Each row was made from one walk, in order. Every step used is in the known rows, and no mark comes twice. Write each row's walk.
Known rows:
T-F-X-V-Z-K-J: [  1.7  -2.2  -5.1  24.4 -11.5  47.3   4.5  53.3  -2.2  24.2  13.0 -48.1
  19.8 -13.0 -23.1 -14.1 -48.6  20.2  -7.7 -20.1]
F-T: [-32.6 -16.5  15.7   5.0  -5.5  15.6 -47.0  20.2  -4.4  14.8  16.1 -30.0
   8.3  13.6   2.1  17.6 -59.4  13.1 -11.8 -44.0]
C-J-K-Z-V: [ -3.1 -23.2  20.9 -22.5  32.7  18.8 -51.2   2.2  13.2 -29.9  17.2 -57.8
  -1.8  -0.8  14.8 -15.7  -0.3  -0.1  -7.2 -27.9]
Z-V-X-C-J-K: [ -8.0 -12.5 -14.5 -12.4  22.8  23.4 -25.8   6.7  -4.2  39.1   5.6 -17.6
 -18.2 -31.6  10.1   5.5   2.6  -7.5  -6.7 -26.3]
Z-V-X-C: [-16.8 -25.4 -13.6  10.8   9.6  14.9 -19.4  29.1  -8.1  58.1  17.6  -8.2
 -23.6 -34.1   1.1  18.7 -14.0  -7.8 -10.2 -34.0]
K-Z-C-X: [-21.5 -28.6  15.2  26.7  10.0  23.4 -29.6  10.9   9.0 -16.6  38.6 -40.9
  -5.8 -16.3 -17.6 -20.4  -8.5 -15.2 -34.1 -35.9]
Z-V: [-13.3 -32.8  27.6  11.8  24.7  -2.4 -46.9  30.7   6.1  29.5  22.6 -40.0
 -18.5  -6.2   6.1  14.4 -18.6   2.6 -16.0 -31.9]
T-F-X-V: [-14.5 -15.8   7.8  21.0 -13.7  29.7 -11.9  32.0  -5.2  31.6  11.4 -30.0
  35.7  -4.2 -12.4   8.2 -42.9  32.9 -22.1 -25.7]
J-K-Z-C-X: [-22.6 -21.6  20.5   3.5  18.1  32.8 -43.4   2.7  17.6 -23.3  -2.7 -56.9
 -14.6 -18.6 -23.3 -37.8 -12.5 -12.5 -26.8 -44.5]
K-Z-V-X: [-18.0 -38.0   6.0   4.8  14.6  20.3 -34.8  32.2  -3.9  -1.1  20.2 -32.1
 -29.0 -21.4  -9.3 -13.8 -24.8 -17.9 -10.7 -39.9]
Z-K-J-C: [  2.8 -24.1  22.4  10.6  39.7  34.2 -30.2  26.1  33.0  29.7   2.9 -71.7
 -16.6  -8.6   8.7 -13.6 -23.3 -10.8   7.4 -20.0]
C-X-V-Z-K: [-29.7  -7.0 -21.2  33.3   6.7  10.1  12.4  16.5 -17.5  22.6  17.5 -11.4
  -4.1 -10.4 -19.0 -26.3 -15.4  -5.8 -46.2 -19.0]
F-X-V-Z-C-J-K: [  0.5  -9.0 -33.4   9.7   5.0  34.0 -21.3  24.9 -13.1  -9.7 -23.0 -27.1
 -10.8 -11.9 -25.5 -21.8  -9.9  26.5  -1.3 -26.0]
Z-K-J: [  0.5 -15.4  20.2  -0.3  36.9  23.3 -22.0  29.9  34.2  29.8  20.7 -81.1
 -14.0   3.2  13.6 -14.2 -37.4  -7.6 -10.1 -19.7]
X-V-Z-C-J: [-15.9 -14.6 -12.3  12.6   3.4   0.9   3.1  24.5 -13.5  -1.8  30.7   0.1
 -23.9 -32.0 -26.5 -14.0  -5.6  14.8  -8.5 -26.3]
V-Z: [-30.6 -31.7   7.2   0.8  -8.0  24.3  -4.6  20.7  -5.8  14.7  21.2 -16.4
 -17.4 -20.9 -22.8 -14.1 -24.3  10.2  -0.2 -40.0]
C-J-K-Z: [-12.7 -24.6  17.5 -32.7  24.5  30.7 -34.1 -12.0  17.9 -31.8  15.6 -56.0
   9.1   1.9  13.4 -25.5  -6.2   5.0  -5.6 -29.3]
J-C: [-22.6 -44.8  25.3  11.1  16.1  26.8 -33.5   4.7  11.2  27.4  -1.9 -27.5
  -6.5 -17.6  -3.1   1.7 -10.1   5.4   8.0 -33.0]
J-C-X-V: [-30.5 -36.3  -6.9  36.2   9.7  20.6 -12.1  -0.9  -1.3  24.1   1.5 -10.8
  14.5 -11.0  -7.0 -10.1   6.1  -0.1 -25.5 -27.2]
X-V-Z: [-32.6 -29.9 -15.2   9.1 -10.0   4.7   9.0  34.2 -12.7  12.1  12.1  -3.9
 -12.9 -19.1 -28.0 -15.6 -27.6  19.0  -9.9 -40.8]
X-V: [-28.8 -31.7  -1.2   6.1   7.9  -6.2  -9.6  25.6   4.1  22.7  12.0 -22.5
  -0.5  -3.6  -4.2  -2.3 -31.2  18.5 -21.7 -35.8]

Write each row's walk:
[-14.6 -14.2  -6.2 -23.8  12.0  26.8 -14.2 -10.3  13.8  23.1  17.1 -30.9
  21.1 -11.5  21.3  10.8   2.5  16.4  -6.1 -27.4] | X-C-J-K
[ -4.3  -9.1  29.5 -15.7  36.3  16.1 -42.0  -7.4  20.1   2.0  10.7 -46.4
 -23.0 -21.8  -2.9 -13.6  -1.1   4.9  -7.4 -21.0] | Z-C-J-K
[-19.1 -30.5  12.3 -17.0  23.0  30.5 -48.4  21.8   7.1  -8.6 -20.0 -48.5
 -34.7 -23.4 -15.1 -32.4 -26.9 -14.3  -5.9 -48.6] | J-K-Z-V-X
[-13.0 -20.4 -10.2  -6.2   4.9  18.2  -2.9  -4.2   6.0  30.8  49.7 -17.7
  27.5  -8.4  27.1  27.2   3.3  15.4  -9.6 -19.8] | X-C-J
[ -7.3 -26.8 -17.4   0.3   9.7  23.3 -19.2  20.5  -8.5   1.1  42.7 -16.9
  -4.0 -25.0  10.9   5.8  -1.0 -14.1  -7.6 -30.4] | K-Z-V-X-C-J
[-20.0 -10.4 -24.6 -28.1   9.9  41.6   0.9 -15.4   0.2  38.6   5.1 -11.3
  -2.3 -30.7   8.3  -8.1  -3.2  -0.8  -2.5 -26.6] | V-X-C-J-K
[ -7.2 -16.7 -17.9   2.8  16.8  14.8 -15.4  12.7 -10.9  47.5  34.6  -5.8
 -11.6 -28.3  16.0  20.1   3.4  -7.5  -9.8 -19.2] | Z-V-X-C-J
[-24.0 -16.0  -0.8  38.0  14.4   0.7 -14.6  12.5   2.0  21.7  24.7 -19.5
  -9.5 -18.5 -19.3 -11.9  -5.6  -2.6 -46.2 -26.2] | Z-C-X-V
[-21.4 -17.3  18.2  30.7  17.6  16.2 -25.8   0.4   8.6  25.9  31.5 -31.8
 -11.6 -18.9 -13.5  -8.9  -3.3  -9.8 -39.0 -24.7] | Z-C-X
[-38.7 -23.8 -25.0  28.9 -10.7  15.4  15.7  10.2 -16.9  14.3  24.6  -2.4
   9.5  -9.2 -22.5 -24.2  -7.1   3.8 -39.7 -31.9] | C-X-V-Z
[ -6.5 -19.4   5.5 -27.1  31.6  30.6 -39.6  -2.7   3.9 -19.3   8.3 -42.7
 -16.3 -14.5   7.9 -27.9  -2.6 -12.2  -4.0 -26.5] | C-J-K-Z-V-X
[-18.0 -10.4 -27.5  30.2   7.1  24.0  18.1  25.0  -0.3  15.5  25.2 -36.2
   2.0  -4.0 -14.3 -35.8 -14.1  -9.4 -36.0 -22.6] | C-X-V-Z-K-J
[ -1.7 -18.6  11.9  25.8  37.8  42.2 -22.0  10.0  28.3  29.7  11.0 -68.4
  -1.3  -2.9  10.4 -21.5  -8.8 -21.7 -13.8 -13.3] | Z-K-J-C-X
[-23.5 -27.3  -1.3  33.8   6.6   9.7 -19.3  21.4   2.3 -20.2  31.9 -29.8
  -3.5 -16.6 -23.1 -21.8 -11.1  -9.1 -39.9 -36.5] | K-Z-C-X-V
[-20.6 -12.1  12.0   6.7  13.6  18.3  -7.0  28.3  -6.4  25.9  12.1 -27.4
 -33.1 -22.6 -18.6 -16.2 -35.0  -1.3  -8.1 -24.4] | V-Z-K
[ -5.6 -23.3   7.8  12.6  16.3  44.4  -9.0  33.7  11.7  16.6   4.8 -47.9
 -28.9 -25.7 -18.1 -26.9 -20.9  -8.5  17.7 -28.3] | V-Z-K-J-C
[ -9.2 -24.4 -14.0  20.6  12.0  22.8   3.2  46.7   3.1  12.7  -3.8 -29.9
 -23.7 -24.5 -23.3 -26.3 -22.6   2.0   8.5 -30.4] | X-V-Z-K-J-C
[-26.5 -19.5 -12.8  43.8  11.6  24.1  -1.1  11.8 -15.9  23.7  -4.9  -3.7
  -8.7 -24.0 -22.3 -22.7   0.2  -9.3 -22.2 -19.2] | J-C-X-V-Z-K
[-11.5 -41.8   4.1  23.0  14.3  54.2 -17.1   0.7  30.2  17.7  20.5 -59.1
  19.3  -1.0   5.3 -21.5   6.6 -10.2  -4.9 -31.3] | K-J-C-X
[  3.8 -10.0  -2.9  35.6  -8.5  58.0  -2.4  49.1  -2.9  23.6  -3.6 -39.5
  17.6 -23.0 -27.5 -13.2 -35.7  17.3   7.3 -21.1] | T-F-X-V-Z-K-J-C
[-19.0 -17.8 -27.2 -28.1   5.5  47.7  -2.4  -8.6   0.4   7.5  10.8 -17.2
   1.1 -30.2   4.0 -16.7  -5.6  -6.5  -0.6 -34.2] | V-X-C-J-K-Z
[  6.3 -24.3 -38.8  32.6   5.8  47.9 -11.8  51.2  -2.3  12.2 -28.4 -45.4
  -5.1  -3.0 -17.8 -19.6 -24.6  13.9  12.7 -25.1] | F-X-V-Z-K-J-C
[-34.4 -23.8 -13.6  26.6   6.4   6.1  -0.6   2.7  -1.8  24.2  23.8 -19.9
  20.0   4.7  -2.2 -12.9  -9.0   4.0 -50.9 -27.1] | C-X-V
[ -5.8 -25.6  22.2   0.7  19.0  17.0 -33.0   9.8  12.5 -29.8  49.2 -41.9
 -10.0 -16.4  -1.6 -10.9  -6.0  -2.8  -9.2 -26.3] | K-Z-C-J
[ -9.4 -18.3  -2.1  27.9  14.6  50.5  -0.5  18.4   6.6  18.3  13.2 -44.1
 -13.4 -19.9 -16.4 -34.4  -6.9 -19.1  -3.2 -22.0] | V-Z-K-J-C-X
[  6.4  -8.0   5.5   5.9  -7.5  51.8 -37.9  23.2  -3.1   2.1  19.8 -44.8
  46.6 -13.7   6.2  18.4 -12.5  19.2  -7.7 -26.2] | T-F-X-C-J-K-Z-V
[ -5.4 -21.2  -4.3 -13.0  15.2  21.3 -34.0  11.3   7.6  -6.4  24.3 -38.1
  14.3 -14.2  18.7  12.6   7.1   5.3  -5.6 -34.3] | X-C-J-K-Z-V
[ -2.9  -7.4   1.9  -5.1 -16.0  62.6 -20.8   9.0   3.0   0.2  18.4 -43.6
  57.1 -11.1   3.7   8.7 -18.5  25.6  -6.2 -27.5] | T-F-X-C-J-K-Z
